Each row comes from the steps of one walk. Every step used is in the known rows, and no mark comes twice. Write the walk behind each row, first mark first.
Known rows
romub-gezo: [ 14   1   9  -9  -2   7   8   7   1 -12  12   1  -3  11   1 -14  -1   3
  -2   0  -1   7  10  -1   9  -9 -13  -3  18   2  19  -1   1 -18  13  -6
   6  25  -3   8   5   3  -5   3  -4  -5  11 -13  10  12   7  -8   5  15
  -4   2   6  13   3   0  -8 -13  -9   2  -5  12  12]
befi-redinez-pokir: [ -8   4   1  -4  -5  -7  -5   2  -2  -4  10   6   5   9 -27 -10   8 -16
   7   0  -2   3  21   2   1  -1 -14  -6  21   6   9   2   5  -7   1  11
   0  29  -9  10  13   9  -6   2  15  16  10  -8   5   6   7  -8 -15   5
   0  10   4  22  -6   3 -21  11  -6  -5 -12  17  17]
donoz-sizuv-romub-vinof-sazed: [  9  -2  20  -1   1  31  -3  21  -5  -2  13  -2 -27  14  -2 -11  -2   4
  -3 -10   7  16  -6 -10  -4   0  -5 -18   5  -2  15  -3  -1 -23  13 -12
   0  20  -7   5   3   4  -4  -4  -7  -1  23  -8   0   7   4   3   0  15
   4  12  -5  27   5   8  -5 -28  -2  -3 -10  12   2]
donoz-sizuv-romub-vinof: [ 11  -5  19  -6  -2  12   3   8 -10   1  17   4 -30  13  -4  -7   8  11
   2  -5  13   9   8  -6   0  -4  -9 -20   9   3  12   2  -2 -16  12  -7
  -2  25 -15   7   9   0 -10   3  -3  -7  25 -10   1   8  -2  -3  -3   9
  11  10  -5  28   4  12 -16 -24  -3  -4  -4  14   8]
bame-gezo-pokir: [  3   6   3   1   0   4   7   2 -11  -5   5   8   9  21  -5 -12  29   3
  10   4  -9   7  25  -1  20   2 -17 -30  29  -3   9  -7   4 -19   0 -14
   9  26   6   4   7   4 -10   2   3   2  11  -3  11  21   7  -8  -1   8
 -21   5  10  14   7   3 -16 -10 -11  -5   5  18  16]
donoz-sizuv-romub-gezo-pokir-redinez-befi: [  7  -7   9  -2  -3  27   2  -6 -14   5   7  -1  10 -10  -5  -8  15   9
   7 -10  16   1  -5 -11   6  -6  -5 -16  16  -6   6   1  -2 -16  -5  -1
  13  25  -3   7  12   8 -10   4   3  -3  16 -12   9  16  -2  -7   4   4
   6   9   2  37  13   2 -17 -23  -7   0 -11  16   7]
vinof-romub: [ 15  -4  13  -4   2  11   3 -13   8   0   7   7  -2  -3  -8  -9   3  -5
 -10   0  -4  -2  22  -3  -2   5 -13 -26  14   0  12   1   4  -9   7  -9
   0  23  -2   7   7   0  -2   0  -2   3  30  -6   4  12   9  -3   1  18
 -16  10   1  10   5  -1 -10 -15  -5  -4  -8  10   8]
sazed-vinof-romub-gezo: [ 20  -8  10  -2  -1  10   9 -13  -6  -7  13  -1  -5  10   1 -14  -9   0
 -15  -5  -3  -2  14  -4  -1  -4 -14 -14  17   0  14   8  -5 -13  20 -11
   5  24   0  10  -5   6  -6   0   3  -5  24 -10  17  11  10   6   4  18
  -8   6   4  11   4   5  -3 -18  -4  -5 -14  11   5]
bame-gezo-pokir-redinez: [  6   9   0   1  -4  30   1  -7 -19  -1   6   8   9  19  -1  -9  27   8
  12   2   0  10  20  -6  27   7 -18 -29  19  -3  12 -11   7 -15 -10 -12
  12  28   7   6   9   7  -6   0   3   6  10  -2  15  28  11 -10   2  10
 -13   0  11  22   7   2 -18  -7  -9  -3  -7  12  19]
befi-redinez-pokir-gezo: [  0   5  -2  -6  -5  -1  -2  -5  -1  -2  10  -4   9  13 -15 -10   8  -8
   5  -4   0   6  21   0  12   5 -17  15  16   1   9  -5  13 -10  -2   7
   7  28  -4   9  13  11 -10   4  14  13   8  -8  11  19  16  -6   0  10
   1  -1   7  23  -2   3 -19   6  -7  -5 -13  14  20]
romub-sizuv: [ 12  -1  11  -6  -4   7  -2   9  -6  -1  19  14   9   9  -1 -11   1  13
   0   0  -3   8  10  -5  13  10 -12 -23  22  -2  15  -4   9 -12  11  -6
   9  28 -23   6  10  -5  -6   1  -2  -2  12 -10   8  12  -1 -11  -4  15
   1  11  -5  17   3   2  -7 -15  -7   5  -6   7  11]
pokir-redinez-befi-sazed: [ -5   6   1  -9  -2   4  -4   0 -10  -8   4   6   2 -19 -16  -4  19   3
   9  -7   4   9   1  -3  17  -1 -14 -13  18  -4  16 -10  15   4  -4   5
   7  24  -5   3  20   4  -6  -3   2   6   4 -17   4   7   3 -12  -9  12
  -3   4   7  29  -4   1 -24  -2 -11  -2  -9  19  14]
donoz-sizuv-romub-gezo-pokir: [ 16  -8  15   1  -1  13  10   2 -12  -4  12  -2   4  27   1 -14  24   5
   0  -4  10   7   5  -7   0  -7  -7 -15  22   3  10   1  -7 -29   5 -18
   4  29   5   8   7   5 -12   4   2  -4  23 -13   6  17   2  -5  -4   1
   3   9   5  28   7  -1 -11 -28  -5   0   1  17   8]
donoz-sizuv: [ 10  -3  11  -8   0   5   3   7   0  13   9   0   7  10 -12  -6   4   4
   5   3  15   8  17  -3  -8   2  -9 -14  14   4  16  -3   0  -8   0   0
   7  26 -13   1  22  -8  -1   1   2  -4  17  -6  10  15   0 -10   1   8
   4  14  -5   9   7   4 -11  -8  -8 -10  -2  17  12]
vagasu-pokir-redinez-befi-sazed-vinof-romub-sizuv: [  9 -10   6   7  -3  15  -5 -16 -18  10  17   7   5  -3  -6  -6   7  23
  -5 -11   2   6   4 -13   9  18 -10 -34  24 -10   9  -4   7  -1   9 -10
  11  29 -17  14   1   9 -10  -7   8   4  25 -12  12   5   3   3 -11  18
   0  14  -3  28   1   3  -3 -24  -4  -3 -20  12   4]
sazed-befi-redinez: [ 10  -1   5  -6 -11 -13   0   2 -16 -17   9   7   0  18 -20  -1  12  -1
   8   3   1   9  25   3  -3   2 -13 -12  15   5  19   8   8   0   8   7
   6  24  -8   9  16  -3  -7   1   8   7  15  -4   7   8   3  -6 -17  11
 -10   9  13  26 -15   2 -15   0  -3  -8 -11  20  17]
donoz-sizuv-romub-gezo-pokir-vagasu: [ 21  -3  12   2  -4  18   7  -8 -18  -1   8  -4   9  25   7 -11  18   8
   6  -6   9  11  10 -10  11  -2 -11 -11  16  -5  11  -5  -4 -24 -30 -13
   8  28   6   5   4   6  -8   5   4  -2  18  -9  13  26   8  -6  -1   3
   7   2   4  30   9   1 -12 -22  -6  -1   2  14  12]
vinof-romub-gezo-pokir-vagasu: [ 23  -2  10   4  -3  17   8 -17 -13  -4   6   2   4  19   8 -14  15   4
  -2  -5  -3   7  16  -9  14   2 -13 -16  16  -8  15  -8   0 -22 -28 -16
   9  28  12   5  -3   8  -3   3   0   2  17 -10  15  25  15  -6  -2   9
  -8  -1   6  20  11  -3  -8 -18  -6   2  -1  11  10]
sizuv-romub-vinof-sazed: [  7   0  19  -2   1  29  -4  20  -3  -9  13   2 -30   8  -1 -12  -4   1
  -4  -9  -1  17  -5  -7   2  -2  -8 -16   7  -1  15  -2   1 -27  15 -13
  -2  20  -4   7  -1   9  -5  -3  -7   2  20 -11  -2   6   7   4   0  18
  -4   6  -1  29   2   5  -7 -26  -2   2 -10   8   4]
romub-vinof-sazed-befi: [ 12  -5  12  -2 -11  14  -1  12 -17  -8  10   4 -23  24  -1  -5  -7  -1
  -3  -2  -3  13   2  -2  -5   5  -7 -20   8   1  21   8   0 -16  16   0
  10  17  -9   4   2   1  -5  -4 -14   1  11  -7   8   6   9   6   2  17
 -12   2   5  26   2   6   0 -14  -4  -1 -13   8   3]
sizuv-romub-vinof-sazed-befi-redinez-pokir: [ -4  -6   7   0 -13   3  -8   7 -18  -9  14   0 -16  27 -18  -7   4 -16
   5  -9   0   6   6  -1  -5   1  -7  -9  15   5   6  14  -1 -12  11  10
   0  24  -9  13   3  12 -12   0   8  15  18  -7   0   0   5   7 -15   6
   3  10   4  41  -7   8 -16  -3   0  -3 -22  17   8]
romub-vinof-sazed-befi-redinez: [  9  -2   8  -1 -10   0  -4  11 -19 -22  11   3 -21  23 -15  -5   7   1
   2  -5   0  14  12  -2  -5   2 -10 -15   9   0  22   3   8  -4  13   0
   6  22  -7  10   5   0  -5  -5   1   8  15  -6   6   4   6  -1 -18  15
  -8  10  11  29 -11   4  -8  -7  -3  -6 -19  17  10]
sazed-vinof: [  8  -1   6  -6  -2  -2   5  -4 -13   7  10   6   3  -1 -10  -4 -11  -1
   6   7  -2   5  21   1  -2   3 -19 -16  16   8  17  10  -1 -11  11   3
   5  20  -7   4   9   5  -9   2  13  -3  10  -8  22  14   5   0  -2  12
 -12   3   6  14  -3  10  -9  -6  -6  -8  -4  10  16]
sazed-befi: [ 13  -6   8 -10 -13  -4   4   0 -12  -4   7   7   3  19  -8  -2   0  -3
   6   7  -3   4  17   4  -2   5 -11 -16  16   7  15  14   0  -9   9   9
   8  21 -10   4  15  -2  -9   2  -5   0  12  -5  10  12   5  -1   2  13
 -13   1   8  23  -1   4  -9  -6  -6  -1  -5  11  13]

Write each row's walk
[ 10   7   7   1  -4  31   1  -8 -16   2   6  11   8   9  -4  -6  24   5
   7   4   4   9  14  -7  15   4 -13 -23  14   3  18 -12   5 -19 -12  -8
   9  28   6   6  13   6  -3   1   2   8  10  -8  15  25  12 -11  -3   6
  -8   0  10  25   7  -3 -14  -7  -8   2  -4   9  18]
gezo-pokir-redinez
[  3   7   1  -5  -6   2  -3  -6 -11  -2   6   3   8  10 -14  -8   4 -10
  12  -3  -1   8  23  -3  13   4 -17  -2  15  -2  11  -5   5  -8 -33   8
   4  28  -5   6   7   9  -4   3  14  15   9  -7  14  18  10 -10 -11   7
   1   2   3  26  -3   3 -20  10  -5  -3  -9  14  20]
befi-redinez-pokir-vagasu
[ 16  -8  11   0   1   7   4 -21  -6   6   8   6  -2  -3 -11  -6  -9  -5
  -9  -1  -4  -3  25  -2  -8   7 -16 -27  15   2  12   9  -1  -8  12  -6
   2  21  -2   6   3   4  -6  -2   9   1  29  -4  15  12   9   6  -1  18
 -16  10   3  11   3   6  -6 -14  -3 -10 -11  10   8]
sazed-vinof-romub
[ -8   7  -1  -7  -1   4  -3  -3  -7  -1   3   6   2 -17 -18  -3  27  13
   9  -5   4  13   0  -4  17   0 -12 -15  21  -5  14 -13  12   1  -4   1
   6  27  -5   9  18  11  -6  -3   3   7   8 -18   2   7   7 -10 -10  12
  -4   3   8  30  -6  -2 -19  -6 -12  -2  -5  23  15]
vagasu-pokir-redinez-befi-sazed
[ -2   1   1  -5  -2  -2  -1  -7 -24   0   7   2   2 -15 -16   1   2   1
   9  -2   3   6   6  -2   7   2 -19 -14  17   1  17   3   7   2   6   9
   8  22  -5   3  12   9 -11  -2  15   2   4 -13  20   9   4   0 -10  12
  -5   3  10  29  -7  10 -18  -2  -8  -9 -13  17  15]
pokir-redinez-befi-sazed-vinof
[ 10   5   1  -8   0  10   3  -6   7  12   7   0   6   8  -7  -6  14  22
   4   3  -2  17  20  -2  15   8 -14   5  17  -3  12 -11   8 -20   0  -9
   6  27  -2  12  14  14  -7   4   2   3  16 -12  10  26  20  -6   9  14
  -7 -11  10  16   1  -3  -7 -12 -10  -2   5  13  20]
vagasu-pokir-gezo
[  5   0   0  -4 -13  -2  -3 -10 -18  -2   6   1   8  21 -13  -5   3 -10
  13  -2  -2   7  22  -2  11   7 -15  -3  16   0   9   3   3  -6 -30  14
   7  26  -7   7   7   9  -7   3  12  14   9  -5  14  16  11  -5 -10   6
   1  -1   5  31  -3   5 -18  10  -5  -4 -12  14  18]
sazed-befi-redinez-pokir-vagasu
[  3  -1   1   1 -10   7  -5   0 -13  -4  13  -7 -11  27  -9  -8   1  -8
   1 -11   0  10  10  -3   8   8 -13  11   8  -2  12  -2  10 -11   6   7
  10  24  -4   9   4  11 -11   0   5  13   7  -9  11  13  19   2  -1  14
   1  -1   7  31  -1   6 -11   1  -4  -4 -23  12  12]
romub-vinof-sazed-befi-redinez-pokir-gezo
[  5  -3   4  -2 -11  11  -5   1 -14  -6  14  -9 -11  28  -8  -7   3  -7
   2 -13   1  10   8  -4   7   6 -12  13   9   0   5   3   7 -16   8   5
   5  24  -3  11   4  14 -16   1   7  13  15  -8   5  13  16   7  -2  12
   5  -1   7  42  -3   8 -15  -8  -1  -3 -22  13  11]
sizuv-romub-vinof-sazed-befi-redinez-pokir-gezo
[  8  -3  12  -1 -11   4  -4  12 -21 -22  12   1 -22  24 -15  -3   9   0
   2  -7   1  14   9  -2  -5   1  -9 -14   9   1  16   8   6  -7  14  -2
   2  22  -6  12   5   3 -10  -3   5   6  23  -5   1   3   3   4 -18  14
  -4  10  10  38 -14   6 -11 -14   0  -5 -18  18   9]
sizuv-romub-vinof-sazed-befi-redinez
[ -3  -1   3  -5  -1 -16   1  -3 -17  -1   6   2   2 -16 -19  -2   1  -1
   8  -2  -1   5   9   1   2   0 -18 -14  20   2  16   6   6   1  11   7
   6  21  -7   2  12   6 -12  -2  14   0   5 -14  17   4   1   0 -11  12
  -8   6   8  24  -9  10 -16  -6  -9  -9  -7  20  14]
redinez-befi-sazed-vinof
[  7  -5   7   1  -1   9  -1 -24 -15   2   7   1  -1 -15 -12  -3   3  -3
  -6  -7   1  -1  12  -6   1   8 -15 -26  14  -2  12   3   5   4   6  -2
   6  22   0   6   5   8  -7  -5  11   6  25 -10  13   7   8   5  -7  19
 -11   9   4  23   0   6 -14 -11  -4 -11 -18  15   7]
pokir-redinez-befi-sazed-vinof-romub
[ 12 -10   7  11  -4  14  -4 -18 -25   2  16   8   8   0  -2  -9  13  13
  -6 -14   2   1   3 -12   9  16 -11 -38  23  -9  10  -2   8  -3   6 -11
  14  28 -11   7   0   4 -11  -6   8   3  20 -10  14   8   1   2 -14  14
  -2  15  -2  29   5   4  -7 -23  -4  -1 -21  11   3]
gezo-pokir-redinez-befi-sazed-vinof-romub-sizuv
[  3   0  -1  -2  -9   7  -5  -1  -7  -3   8  -9   7  24 -13  -7   2 -12
   2  -7   0   9  12  -1   5   8 -14  15  12  -1   9   0  11 -12   2   8
  10  24  -2   8  10  11 -11  -1   8  15   8  -6  10  16  18   2   1  13
  -1  -1   8  30  -2   3 -12   4  -5  -4 -21  14  14]
vinof-sazed-befi-redinez-pokir-gezo
[ 18 -11  11   4  -4  10  -2 -10 -13   3  19   9   6   6  -2 -10  -8  10
  -9  -5  -4  -1  14  -8   2  15 -13 -34  21  -3   9   3   4  -8  15 -11
   9  26 -17   8   0  -1  -9  -3   6  -1  25  -6  14   9   1   3  -5  18
  -3  15  -6  15   5   7  -2 -24  -1  -3 -17   6   4]
sazed-vinof-romub-sizuv
[ 11  -1  16  -8  -2  10   3   8  -9  -7  16   9 -33   6  -4 -10   7   8
   2  -4  -1   9  10  -2   8  -5 -12 -20  11   5  12   3   2 -19  15  -9
  -5  24 -11  10   4   6 -12   4  -4  -4  22 -13   0   8   2  -3  -4  12
   2   6   0  30  -1  10 -18 -24  -4   2  -2  10  11]
sizuv-romub-vinof
[  3   2   3  -4  -2 -13   2  -1 -20  -3   9   3  -1   3 -14  -2   4  -2
   7   3  -3  11  15   2   3   2 -21 -13  20   7  21   4   5  -2  11   3
   2  23  -4   3  13   5 -10  -2  13   1   7 -12  17   8   7   0 -14  12
  -7   5   9  19 -11  10 -14  -3  -8 -10  -5  17  16]
befi-sazed-vinof
[ 11 -10   7   7   0   0   8 -17 -17 -10   8  -1  -1   6  -4 -13  21   0
  -7 -11   0   1   5  -6   0  -4  -9 -23  24  -5  14   1  -2 -16  10 -12
   9  26  11   8  -2  10 -11  -1   4  -1  16 -16  12   7   8   1  -9   8
 -11   9  10  24   7   0  -7 -24  -7  -2  -8  19   2]
redinez-befi-sazed-vinof-romub-gezo-pokir
[ 15  -5   5   6  -2   5   6 -23 -24  -5   4  -5   3   6   3 -10  14   4
  -1 -12  -1   6   9 -10  13   1 -14 -17  18 -12  14  -5   0 -13 -25 -11
  12  26  11   5  -4  12 -10   1   8   2  13 -14  19  18  10  -1  -8   8
  -6   0   8  29   6   2 -11 -17  -8  -2  -6  17   7]
redinez-befi-sazed-vinof-romub-gezo-pokir-vagasu
[ 13  -9  15  -2 -12  18  -1  12 -19 -10  11   3 -23  24  -1  -6  -6  -1
  -1  -5  -1  11  -2  -3  -5   4  -6 -19   6   2  13  13  -2 -19  16  -1
   4  16  -8   6   1   5 -10  -3 -11   1  19  -6   2   6   7   9   2  17
  -8   3   4  35  -1   8  -4 -22  -1   0 -14   9   2]
sizuv-romub-vinof-sazed-befi
[  4   0  -2  -5 -11  -5  -2  -8  -8  -1   9  -4   9  22 -14  -6   6  -9
   6  -3   1   6  21   1   9   9 -16  14  15   2   8   2   9  -8   1  11
  10  26  -5   8  14   9 -13   4  11  13   8  -7  12  18  15  -2  -1  11
   1  -4  10  29  -3   5 -16   6  -6  -6 -17  14  18]
sazed-befi-redinez-pokir-gezo
[  7   8   3  -5  -2  32   0  -6  -4  14   7  11   3   4 -11  -4  17  22
   8   8   3  15  16  -6  15   7 -11 -19  14   1  16 -11   4 -15  -7  -8
   4  29  -4  15  13  12   0   0   2   7  16 -10   9  24  16  -9   1  12
  -4  -4   8  22   1  -4  -9  -8  -9  -1  -2  11  20]
vagasu-pokir-redinez
[  5   2   3   2 -12   9  -6  -3 -21  -5   9   0 -12  25  -9  -8  -2  -9
   7  -8  -2  12  13  -6   8   7 -11  -6  10  -4  13   0   3 -10 -24   7
  10  25  -5   7  -2  11  -5  -1   6  15   7  -6  14  13  14   0 -11  11
   2   1   3  33  -1   7 -12   2  -4  -2 -18  12  13]
romub-vinof-sazed-befi-redinez-pokir-vagasu
[ 11  -7  12   2 -10   6  -4  13 -23 -14  13  -3 -19  29 -16  -3   9   2
   4  -9  11  15   8  -5 -12   2  -6 -14   8  -1  16   8   3  -5  13  -1
   3  23  -9  10   9  -1  -8  -4   5   4  25  -4   1   4   1   4 -17  11
   2  17   7  38 -12   8 -10 -17   0 -10 -19  20   7]
donoz-sizuv-romub-vinof-sazed-befi-redinez
[ -3   1  -2  -2  -1  -1   0  -9 -20   7   6   3   1 -12 -18   1   9  13
  10  -1   2  11   8  -3   7   3 -16 -15  20  -1  15   1   4   0   4   4
   7  24  -4   9  11  14 -11  -2  16   5   8 -16  17   8   8   1 -11  11
  -4   2  11  29  -8   7 -13  -8  -9  -9  -7  20  16]
vagasu-pokir-redinez-befi-sazed-vinof
[  8  -7   7   7   0   9   1 -28 -20   3   5   2   1  -7 -11  -4  14  -3
  -6  -9   1  -1  11  -7  -1   7 -14 -32  18  -4  12   1   3  -2   3  -7
   7  23   6   6   3  10  -9  -6  11   6  23 -11  14   9   9   5 -11  13
 -12  10   8  25   2   3 -13 -15  -4 -10 -15  16   7]
gezo-pokir-redinez-befi-sazed-vinof-romub
[ 15   0   5   8  -4  28   5 -20 -28  -7  10   3   0  19   2  -9  25   3
  -3  -6   6   7   9  -9  13   2 -14 -20  17  -2  19  -9   3 -12  -2 -15
  10  29  13   9   2  10  -5  -4   6   5  16 -13  18  19  16   0  -9  10
  -5   3  13  27   2  -1  -9 -14  -6  -3 -15  12  12]
befi-sazed-vinof-romub-gezo-pokir-redinez
[  2  -3   1   1  -4   0   3 -10 -30  -5   8  -1   2  -3  -9  -6  13   4
   5  -6   3   7   2  -4   8  -3 -15 -12  19  -2  18   2   3  -5   7   1
  11  24   4   5   6  12 -12  -1  14   1   2 -16  21   9   5   1 -12   8
  -2   4  12  30  -3   7 -13 -12  -9  -6 -12  19  11]
romub-gezo-pokir-redinez-befi-sazed-vinof
[ 14  -7   5   0  -3  14   6 -19 -14 -10  11  -4  -5  -3  -1 -11  -2   2
 -10 -11   4   0   2  -7   5  -3 -13 -13  16  -4  14   2   1  -4  12  -7
   9  24   0  10  -3   9  -8  -2   5  -2  20 -14  15   7   8   4   1  19
  -4   7   6  22   2   5  -8 -19  -6  -6 -22  14   5]
pokir-redinez-befi-sazed-vinof-romub-gezo
